Each row was made from one path, in order. Every step used is in the known rows, and no mark comes twice. Write each row's path.
In the rows, zero is written as 128.
Known rows
A -> M -> Q -> T -> J: [143 110 120 151 121 159 149  87 106 136 112 164 162  84  75 100 238  84
 110 101]
Q -> T: [153 130 117 117  91 118 146 149 102 163 137 160 126 104  96 142 154 104
 111 160]
A -> M -> L -> T: [162  98 111 130 146 125 164  76 101  92 116 122 161 103 115 103 162 103
 131 126]
L -> M -> Q -> T: [185 107  99 105 116 128 156 142 112 153 180 150 139  85 101 126 179 115
 122 132]
Q -> T -> J: [155 134 125 138  90 119 151 158 105 164 128 175 137  96 105 129 178  93
 102 156]
A -> M -> Q: [125 103 117 128 150 175 145  66 111  99 113 142 154  94  86 109 193 101
 124  91]
T -> A: [151 124 132  99 131 132 147 128 114  97 131 160 139  94  96 139 183 109
 116 127]
A -> M -> J -> T -> Q: [136 119 125 131 152 164 136  83 110 101  99 129 170 102  72  79 213  86
 107  91]
Q -> T -> A: [172 129 127 105  98 113 146 147 104 143 136 170 135  89  78 141 203  99
 109 144]
J -> M -> Q: [137 123 108  84 155 167 142  81 109 112 121 139 143  87  90 111 185  96
 118 104]
Q -> T -> A -> M -> J: [177 133 122 129 118 110 145 115 102 132 111 167 156 106  50 105 230  86
 107 134]
M -> Q -> T -> A: [163 106 124 112 117 144 148 109 106 133 142 171 140  71  72 127 236 100
 113 112]
J -> T -> A: [157 129 147  72 145 148 139 122 114 106 129 139 145  86  80 126 195  96
 106 101]
J -> M: [139 144 109  78 140 139 141 113 109 122 117 140 137 105  98 123 150  99
 117 132]
M -> J -> T: [149 135 132 103 152 138 140 117 111 127 111 139 140 122  86 100 144  96
 102 138]
L -> M: [172 123 105  94 127 116 155 161 121 125 171 139 135 108 125 137 119 125
 126 149]
M -> Q -> T: [147 105 117 121 110 149 148 110 103 149 139 160 132  84  90 129 191 104
 114 128]
L -> T: [170 130 108 105 121 111 165 166 111 141 158 132 122 100 111 135 118 114
 122 170]

Write each row's path
[140 111 116  91 154 138 146  63  98  93  99 136 154 104 123 110 156  98
 123 117] : J -> M -> L
[185  95 121 108 142 107 169 106 102  85 138 139 151  85 123 121 171 110
 127 137] : M -> L -> T -> A
[168 128 124 115 107 119 144 121 103 132 122 164 152  92  59 125 231  91
 112 124] : Q -> T -> A -> M
[143 107 112 132 123 157 144  82 104 133 119 151 153  89  69 110 219  94
 118 104] : A -> M -> Q -> T
[175 134 116 128 120 110 171 176 115 143 151 149 135  95 119 122 141 103
 113 168] : L -> T -> J
[148 112 141  87 167 178 138  67 114  88 116 134 165  73  53 100 251  85
 111  60] : J -> T -> A -> M -> Q
[148 123 128 110 141 141 144  99 115  85 114 153 158  95  74 122 212  99
 120 104] : T -> A -> M
[162 148 117 113 101 119 147 144 103 167 117 168 145  93  90 114 197  80
 100 146] : Q -> T -> J -> M
[143 119 126 117 149 139 152  78 104  96  93 154 167  98 133  99 178  86
 112 117] : T -> J -> M -> L
[183 113 113 109 149 136 164 111 112 104 149 136 152  72  67 108 223 100
 125 111] : L -> T -> A -> M -> Q
[179 150 106 102 134 112 166 160 111 143 141 140 143  90 105 107 158  88
 112 158] : L -> T -> J -> M
[129  93 124 135 148 146 148  46 102  77  92 138 167 111 120 108 167 104
 128 105] : A -> M -> L
[153 103 150  92 164 156 142  54 105  70  99 130 174  89  80  99 227  87
 114  70] : J -> T -> A -> M -> L
[128 113 133 102 130 176 137 118 111 112 135 128 149  76 104 119 193  99
 108  93] : J -> T -> Q
[141 147 122 108 137 140 148 124 113 124 109 157 149  98 110 111 173  86
 107 129] : T -> J -> M
[153 127 105  89 128 149 141  96 100 147 127 149 141  80  75 113 210  89
 112 117] : J -> M -> Q -> T
[153  82 108 143 139 142 162  73 100  82 122 121 171  82 120  98 197 102
 131 104] : A -> M -> L -> T -> Q
[173 118 105  86 151 115 162  90  97 107 123 122 150  96 119 106 148  99
 126 137] : J -> M -> L -> T
[185 131 114 105 138 112 164 138 112 109 145 136 148  89  73 118 192 101
 124 134] : L -> T -> A -> M
[169  95 115 118 135 112 169 104 100 104 136 130 143  98 141 122 127 114
 128 151] : M -> L -> T
[170 126 113  80 133 146 142  93 102 132 129 158 149  68  57 111 248  84
 111 103] : J -> M -> Q -> T -> A
[166 135 141  93 158 133 142 115 112 108 113 148 150 108  70 100 189  91
 100 123] : M -> J -> T -> A
